Each row was made from one small tree. The marks that hang from a mark follow it in brackets, in alphabetical order. Every link used is in the known rows. Write each row's tree.
Known rows
S{K T{X}}: [ 0.576 -0.585 -0.459  1.100  0.358 -1.147 -0.081 -0.543 -1.222  1.268
 -0.554 -0.806 -1.908  1.052  1.563 -1.075 -0.879 -0.742  0.553 -0.413
 -2.011 -1.877 -0.888]
K{N S X}: [-1.085  0.845 -1.240  0.693  0.561  1.424  1.276  0.457 -0.243  2.014
  0.190  0.514  0.625  1.143 -0.259 -0.219  1.123  2.278  0.139 -1.272
  1.180 -2.324 -0.786]
X{K{N{R}} T{S}}: [-2.038 -1.755  0.019  1.089  0.302 -4.819  2.201  0.274 -1.277  1.132
 -1.424 -1.676 -0.447 -0.793  1.545 -1.650  1.379  1.653  0.773 -0.171
 -0.166 -1.516 -1.692]
S{K T}: [-0.428  0.498  0.018  0.397  0.270 -0.039 -0.366  0.085 -0.397  1.997
 -1.203  0.764 -1.154  0.648  1.626 -1.036 -0.545 -0.229  0.809 -0.209
 -1.678 -1.649 -0.199]
R{J X{T}}: [-1.464 -0.455 -0.636  0.860 -0.157 -4.641  0.016 -1.602 -1.036  3.521
  0.764 -3.072  1.027  0.022  1.021 -2.034 -0.019  1.158  1.854  0.083
  0.359  0.331 -1.050]
X{K{N} T{S}}: [-1.952 -0.334 -0.021  0.493  0.389 -4.037  2.177  0.494 -0.297  1.691
 -1.612 -3.696 -0.401 -0.024  1.384 -1.967  1.502  1.590  0.789 -0.092
  0.728 -1.994 -2.128]
J{K{X{T}}}: [-3.657  0.983 -1.526  0.256  0.287 -1.652 -0.112 -0.718  0.753  1.530
 -0.363 -0.237  0.059  0.314  0.906 -1.164 -0.508  0.990  0.228 -0.272
  0.585 -1.660  0.992]
T{S{K{N}}}: [-1.044 -1.337 -0.435  1.425  0.264 -1.551  0.709  1.298 -0.540  1.121
 -1.657 -2.702  0.126  0.115  1.223 -0.621  0.409  0.528  1.614 -0.004
 -0.994 -0.899 -3.286]
X{K}: [-0.963 -0.642 -0.148  0.061  0.092 -1.974  0.858 -0.997 -0.238  2.100
 -1.166  0.407 -0.640 -0.417  1.054 -1.271  0.323  1.236  0.744  1.396
  1.166 -2.358  1.112]
R{S X}: [-0.311 -1.601  0.483  0.746  0.101 -3.732  0.568 -0.821 -1.270  3.081
  0.965 -0.238  0.159  1.252  0.798 -0.483  0.462  0.549  0.991 -0.766
  0.343  0.816 -0.674]
K{N{R} S{T} X}: [-0.613  0.443 -0.900  0.994  0.732  1.388  1.261  0.898 -1.271  1.942
  0.507  3.426 -0.276  0.941  0.546 -0.043  0.640  2.091  0.197 -2.166
 -0.656 -2.454  0.504]
R{J S{K} X{T}}: [-2.758 -0.762 -0.888  1.306 -0.982 -7.328  0.341 -0.820 -1.576  4.797
  0.366 -3.148  0.143  1.409  1.021 -2.248 -0.411 -0.137  2.517 -0.818
  0.465  1.610 -3.341]
X{K T{S}}: [-2.484  0.065 -0.150  0.324  0.485 -4.260  2.242 -0.869 -0.155  1.400
 -1.666 -1.847 -0.652 -0.142  1.631 -2.702  1.308  0.938  1.255  0.420
  0.939 -1.462 -1.236]
S{K{N}}: [-0.751 -0.621 -0.490  0.972 -0.149 -0.577 -0.398  0.799 -0.345  1.248
 -1.119 -2.302  0.094  0.133  0.808 -0.382  0.249  0.617  0.259 -0.089
 -0.705 -1.358 -1.743]
S{K{N{R} X} T}: [-1.299 -0.849 -0.638  1.132  0.013 -0.537 -0.305  1.514 -1.569  2.020
 -0.637  1.405 -0.627 -0.151  0.824  0.362 -0.944  0.986  0.317 -1.419
 -2.035 -1.598 -0.381]
N{R{J X}}: [-0.895 -3.259 -1.003  1.368 -0.257 -3.563  0.001 -1.275 -2.260  3.605
  1.058  0.533  1.167 -1.269  1.021 -0.429 -0.562  1.383  2.201  0.613
 -0.489  0.568  0.377]
T{S X}: [ 0.272 -1.773 -0.483  1.300  1.187 -2.591  1.647 -0.803 -1.113  0.452
 -0.431 -1.625 -0.522  0.015  1.355 -0.858  0.793  0.267  1.761  0.344
 -0.614 -0.950 -1.722]
K{S}: [-0.774  0.885 -0.732  0.298  0.677  0.574  1.082 -1.191  0.077  0.967
 -0.238  1.795  0.301  1.161  0.656 -1.293  1.379  1.000  0.915 -0.307
  0.762 -1.758  0.285]
K{S{T}}: [ 0.150  1.704 -0.347 -0.040  0.718  1.550  1.004 -0.604 -0.092  1.514
 -0.167  2.631 -0.618  1.682  1.321 -1.442  1.060  0.764  0.659 -0.963
 -0.502 -2.728  0.904]
K{N S{T{X}}}: [ 1.749  0.322 -0.428  0.939  0.656  0.826  1.175  0.247 -1.112  1.431
  0.524 -1.096 -1.074  2.339  0.958 -0.776  0.982  0.975 -0.108 -1.345
 -0.998 -3.515 -1.021]
T{S X{K{N{R}}}}: [ 0.112 -4.029 -0.601  1.810  0.430 -3.825  2.430  0.216 -2.402  1.439
 -0.653 -1.691 -1.128 -0.812  1.206 -0.400  0.486  1.495  0.518  0.719
 -0.401 -2.095 -1.521]
R{J{K} S{T}}: [-1.140 -0.722 -0.579 -0.049 -0.882 -2.270  0.025  0.966 -0.397  4.448
  0.174  0.235 -0.325  1.967  1.800 -0.368 -1.301  0.413  2.851  0.326
 -0.406 -1.809  0.767]
X{K{N}}: [-0.199 -1.169 -0.181  0.257  0.025 -1.392  0.675  0.340 -0.373  2.099
 -0.910 -1.705 -0.245  0.064  0.814 -0.566  0.866  1.966  0.076  0.907
  0.857 -2.784  0.274]
S{K{N{R{X}}} T}: [ 0.302 -2.041 -0.186  1.575 -0.215 -1.258 -0.827  0.609 -2.296  2.785
  0.123 -0.173 -0.751  0.283  1.310  0.085 -0.807  0.614 -0.202 -1.027
 -2.632 -0.614 -0.631]
J{K{S{T} X}}: [-1.816  1.993 -1.713  0.026  0.542  2.186  0.346  0.241  0.479  2.766
  0.193  3.361 -0.833  2.082  0.889 -0.686 -0.559  1.168  0.315 -0.847
  0.475 -3.319  1.627]
S{K}: [-1.537 -0.314 -0.687  0.818  0.086 -1.061 -0.382 -0.504 -0.202  1.113
 -1.324 -0.167 -0.078  0.127  1.005 -1.135 -0.260 -0.029  0.911  0.501
 -0.487 -0.840 -0.714]
N{K}: [-1.478 -1.149 -0.241  0.070 -0.523  0.395  1.355 -0.076 -0.026  1.110
 -0.672 -0.168  0.985 -0.748  1.183 -0.234  0.768  0.503  1.572  0.768
 -0.925 -1.737  2.217]

Which tree is each row?
[-2.519  0.021 -0.368  1.252  0.309 -3.606  0.989  0.908 -0.141  0.746
 -1.904 -4.173 -0.152  0.457  1.380 -1.957  0.903  0.322  0.953 -0.868
 -1.122 -0.446 -3.966]
X{T{S{K{N}}}}
[-1.800  1.272 -0.624  0.364  0.093 -2.089  1.959 -0.483  0.069  1.888
 -0.854 -1.905 -0.459  1.296  0.664 -2.519  1.975  1.932 -0.151 -0.819
  1.698 -3.238 -1.091]
X{K{N S} T}
[-0.219 -2.205 -0.630  1.042  0.855 -3.655  2.432 -0.844 -1.286  1.652
 -0.965 -1.547 -1.500 -0.152  1.372 -1.442  0.533  0.675  1.420  1.113
  0.783 -2.074 -1.444]
T{S X{K}}
[-0.004 -0.327 -1.296  0.725  0.518 -1.891  1.984 -1.841 -0.878  2.105
 -0.210  0.499 -1.483  1.239  0.616 -1.736  0.917  0.858  0.222  0.629
  1.713 -3.282 -0.431]
T{X{K{S}}}
[ 0.410  1.050 -0.331  0.061  0.012  1.012  1.417  0.901 -0.439  2.940
 -0.638  0.344 -1.198  1.941  1.010 -1.371  1.155  1.959  0.012 -0.599
  0.538 -4.287  0.333]
X{K{N S{T}}}
[-2.867  1.153 -2.342  0.361  0.428  1.465  0.290 -0.297  0.697  2.373
 -0.004  3.054  0.035  1.270  0.316 -0.505 -0.209  1.301  0.433 -0.157
  1.529 -2.569  1.194]
J{K{S X}}
[-1.247  0.643 -0.766  0.826  0.079 -3.137  1.228 -0.813 -0.872  3.454
  0.328 -2.586 -0.627  1.714  0.520 -2.329  1.759  2.057 -0.863 -1.075
  1.986 -2.194 -1.566]
R{X{K{N S} T}}
[-0.493 -1.953 -0.023  1.349 -0.771 -3.606 -0.007  0.774 -1.473  3.752
  0.288 -2.551 -0.184  1.747  0.592 -0.231 -0.102  0.288  0.390 -1.286
 -0.048  0.528 -2.802]
R{S{K{N}} X}
[ 1.431 -1.279 -0.621  1.415  0.646  0.455  1.232  0.152 -2.121  0.914
  0.703  0.820 -1.288  1.351  1.097 -0.284  0.876  1.105 -0.234 -1.604
 -2.182 -2.919 -0.155]
K{N{R} S{T{X}}}
[ 0.106 -0.696 -0.981  0.840  0.024 -0.919  1.126 -0.158 -1.154  3.843
  0.382 -0.851 -0.373  1.507  0.316 -1.246  1.049  2.284 -0.398 -0.320
  2.175 -2.450 -0.572]
R{X{K{N S}}}
[-0.686 -2.073 -1.045  0.758 -0.585 -4.270  0.521 -1.049 -1.593  4.963
  0.384 -1.347  0.282 -0.270  0.834 -1.338 -0.577  1.838  1.916  1.743
  1.923 -1.010  0.008]
R{J X{K}}
[-0.677 -1.680  0.203  0.307 -0.295 -4.689  1.333 -0.889 -1.580  4.248
  0.474 -0.173 -0.816  1.303  0.829 -1.052  0.410  0.827  0.594 -0.047
  1.787 -0.394 -0.270]
R{S X{K}}
[-0.285  1.007 -0.886  0.151  0.102  2.633 -0.248  1.231  0.445  2.274
 -0.159  0.448 -0.402  2.456  1.290 -0.388  0.106  1.345 -0.153 -0.617
 -0.492 -3.966  0.634]
J{K{N S{T}}}
[-3.435  0.071 -1.304  0.766  0.479 -1.914  1.035  1.227  0.412  1.893
 -0.766 -2.832  0.092  0.542  1.024 -0.822  0.073  1.570  0.836 -0.696
  0.199 -1.683 -1.636]
J{K{N X{T{S}}}}
[-2.100 -3.004 -1.202  0.765 -1.256 -1.679  1.300  0.212 -1.341  2.533
 -0.107  0.730  1.587 -1.776  1.240 -0.045 -0.192  0.924  3.050  1.525
 -1.143 -1.013  2.112]
N{K R{J}}
[-3.002  0.779 -1.333  0.411  0.085 -1.148 -0.398  0.527  0.611  1.797
 -0.274 -2.286  0.315  0.526  0.585 -0.490 -0.312  1.670  0.023 -0.939
  0.412 -2.193  0.314]
J{K{N X{T}}}
[-3.315 -2.610 -1.829  0.815 -0.990 -1.665  1.653  0.543 -1.563  3.128
  0.276  1.671  1.675 -1.924  0.652  0.275 -0.577  1.358  2.923  0.808
 -0.209 -0.993  2.109]
N{K{X} R{J}}
[-1.071 -3.590 -0.596  1.202 -0.772 -5.457  0.549 -0.781 -2.721  4.501
  1.475  1.250  0.816  0.038  0.942 -0.481 -0.344  1.032  2.433 -0.254
 -0.221  1.515 -0.725]
N{R{J S X}}
[-3.695  1.523 -1.302  0.862  0.266 -2.773  0.232 -0.887  0.170  1.316
 -1.055 -0.497 -0.385  0.212  0.598 -1.757 -0.128  0.198  0.599 -1.030
 -0.030 -0.544 -1.375]
S{K{X{T}}}
[-2.711 -0.932 -1.348  1.273 -0.154 -3.777  0.809  0.340 -1.537  2.443
  0.382 -1.283  1.360 -0.983  0.418 -0.647 -0.060  2.296  1.777 -0.605
 -0.253 -0.624 -0.846]
K{N{R{J}} X{T}}
[-1.411 -1.751 -0.633  1.167  0.441 -0.601  0.585  0.557 -1.212  1.235
  0.087  1.003  0.689 -1.407  0.249  0.741  0.165  2.144 -0.007 -0.840
 -0.445 -1.095  0.942]
K{N{R} X}
[-1.732 -0.199 -1.010  1.138 -0.115 -0.633 -0.377  1.011 -0.594  1.859
 -0.788 -1.292  0.145 -0.026  0.165  0.001 -0.398  1.157  0.396 -0.509
  0.205 -1.332 -1.426]
S{K{N X}}
[-2.950  1.128 -0.970  1.015 -0.010 -2.410  0.092  0.468 -0.061  1.368
 -0.913 -2.844 -0.046  0.470  0.324 -1.228 -0.010  0.894  0.150 -1.533
 -0.093 -0.997 -2.062]
S{K{N X{T}}}
[-2.096 -0.252 -1.197  0.192 -0.651 -2.466  0.332  1.344 -0.424  5.100
  0.737  1.226 -0.420  1.963  1.152 -0.077 -1.893  0.975  2.760 -0.395
  0.391 -1.653  1.039]
R{J{K{X}} S{T}}
[-3.178  2.478 -1.376  0.551  0.916 -1.270  1.554 -1.180  0.259  1.361
 -0.047  1.289  0.005  1.356  0.257 -2.268  1.554  1.290  0.390 -1.735
  1.534 -1.517 -0.416]
K{S X{T}}
[-2.055 -0.680 -1.147  0.688 -0.517 -6.191  0.774 -1.571 -1.265  4.410
  0.217 -2.634  0.124 -0.101  1.062 -2.493 -0.159  1.692  1.682  0.939
  1.743 -0.704 -0.388]
R{J X{K T}}
[-2.740 -0.120 -0.876  0.678 -0.200 -3.047  0.667  0.335 -0.736  2.725
 -0.502  1.217 -0.452  1.181  0.278 -0.667 -0.393  0.079  1.177 -1.237
  0.670  0.054 -1.443]
R{S{K{X}}}
[-1.943 -3.957 -1.297  1.204 -1.053 -4.916  0.013 -0.385 -2.006  4.922
  1.317  1.197  0.595  0.580  1.101  0.196 -1.463  0.831  2.372  0.403
  0.188  0.656  0.433]
N{R{J{K} S X}}
[-0.682  1.293 -1.105 -0.171  0.349  2.309  0.145 -0.070  0.538  1.993
 -0.303  2.562 -0.896  2.363  1.607 -1.003  0.002  0.582  0.584 -0.436
 -0.407 -3.380  1.575]
J{K{S{T}}}
[-2.710 -2.107 -0.415  0.806 -0.574 -3.139  1.148 -1.253 -1.455  1.604
  0.383 -0.276  0.664 -1.108  1.384 -1.014  0.874  0.514  0.446 -0.636
 -1.355  0.229  1.475]
N{K R{X{T}}}
[-1.542 -2.154 -0.617  0.328 -0.900 -3.238  0.274  0.702 -1.237  4.011
  0.421  2.365 -0.362  1.081  1.884 -0.052 -1.472  0.508  2.577  0.085
 -1.388 -0.928  1.409]
N{R{J{K} S{T}}}
[-0.887 -2.926  0.310  1.045  0.109 -4.284  0.858 -1.049 -2.307  2.763
  1.130  1.800  0.030  0.549  0.881 -0.145  0.259  0.576  0.951 -1.124
 -0.444  1.350  0.049]
N{R{S X}}
[-2.797 -1.274 -0.967  0.656 -0.920 -6.039 -0.004 -0.860 -0.704  4.992
  1.032 -2.670  0.406  1.777  1.289 -1.505 -0.759  0.536  2.246 -0.244
  0.774  0.517 -1.128]
R{J{K} S X{T}}
[-0.600 -2.887  0.478  0.879 -0.178 -2.430  1.011  0.697 -1.456  1.277
  0.180  0.800  0.294  0.473  0.767  0.421  0.920  1.099  0.735 -1.208
 -0.979 -0.420 -0.525]
K{N{R{S}}}
[-2.603 -1.649 -2.627  0.824 -0.321 -0.790  0.164 -0.531 -0.631  2.764
  0.136  2.907  0.806  0.365  1.022 -0.601 -0.636  1.308  2.038  0.941
  0.439 -1.883  1.029]
N{R{J{K{S}}}}
[-3.192  1.032 -0.760  0.703  1.181 -3.371  1.957 -0.405 -0.174  0.948
 -0.710 -0.751  0.104 -0.361  0.983 -1.809  0.943  1.067  1.441 -1.024
  0.232 -0.249 -1.565]
K{X{T{S}}}
[-1.300 -1.036 -0.711  0.890 -0.730 -5.311  0.711 -0.391 -1.477  4.991
  0.382 -4.830  0.389  0.364  0.797 -1.832  0.012  2.305  1.093  0.420
  1.727 -1.307 -1.456]
R{J X{K{N} T}}
[-4.507 -0.103 -0.767  1.234 -0.125 -5.405  1.109 -0.629 -1.275  1.664
 -0.564  1.771 -0.828  0.371  0.607 -1.381 -0.045 -0.186  0.897 -2.033
 -0.264  0.971 -1.418]
N{R{S{K{X{T}}}}}
[-1.561 -0.919 -2.416  0.953 -0.356 -0.952 -0.419 -0.709 -0.584  4.763
  0.975  0.376  0.870  1.667  0.843 -0.870 -0.842  1.342  1.709  0.874
  1.629 -1.232 -0.264]
R{J{K{S}} X}
[-3.058 -0.879 -1.037  1.064 -0.405 -2.307  2.044 -1.530 -1.368  2.000
  0.687  1.008  0.584  0.280  1.003 -1.613  1.580  0.605  0.448 -1.437
 -0.492 -0.301  0.769]
N{K{S} R{X{T}}}
[-0.355 -2.612 -0.171  0.740 -0.166 -1.609  0.942  0.063 -1.330  1.745
 -0.755  0.017 -0.303 -0.904  0.837 -0.189  0.550  1.969  0.109  0.618
  0.166 -2.195  0.909]
X{K{N{R}}}
[-1.563 -2.974 -0.329  0.709 -0.508 -1.974  0.297  1.081 -0.914  1.982
  0.103  0.739  0.057  0.693  1.127  0.852 -0.120  0.992  0.629 -0.328
 -0.970 -0.992  0.323]
J{K{N{R{S}}}}
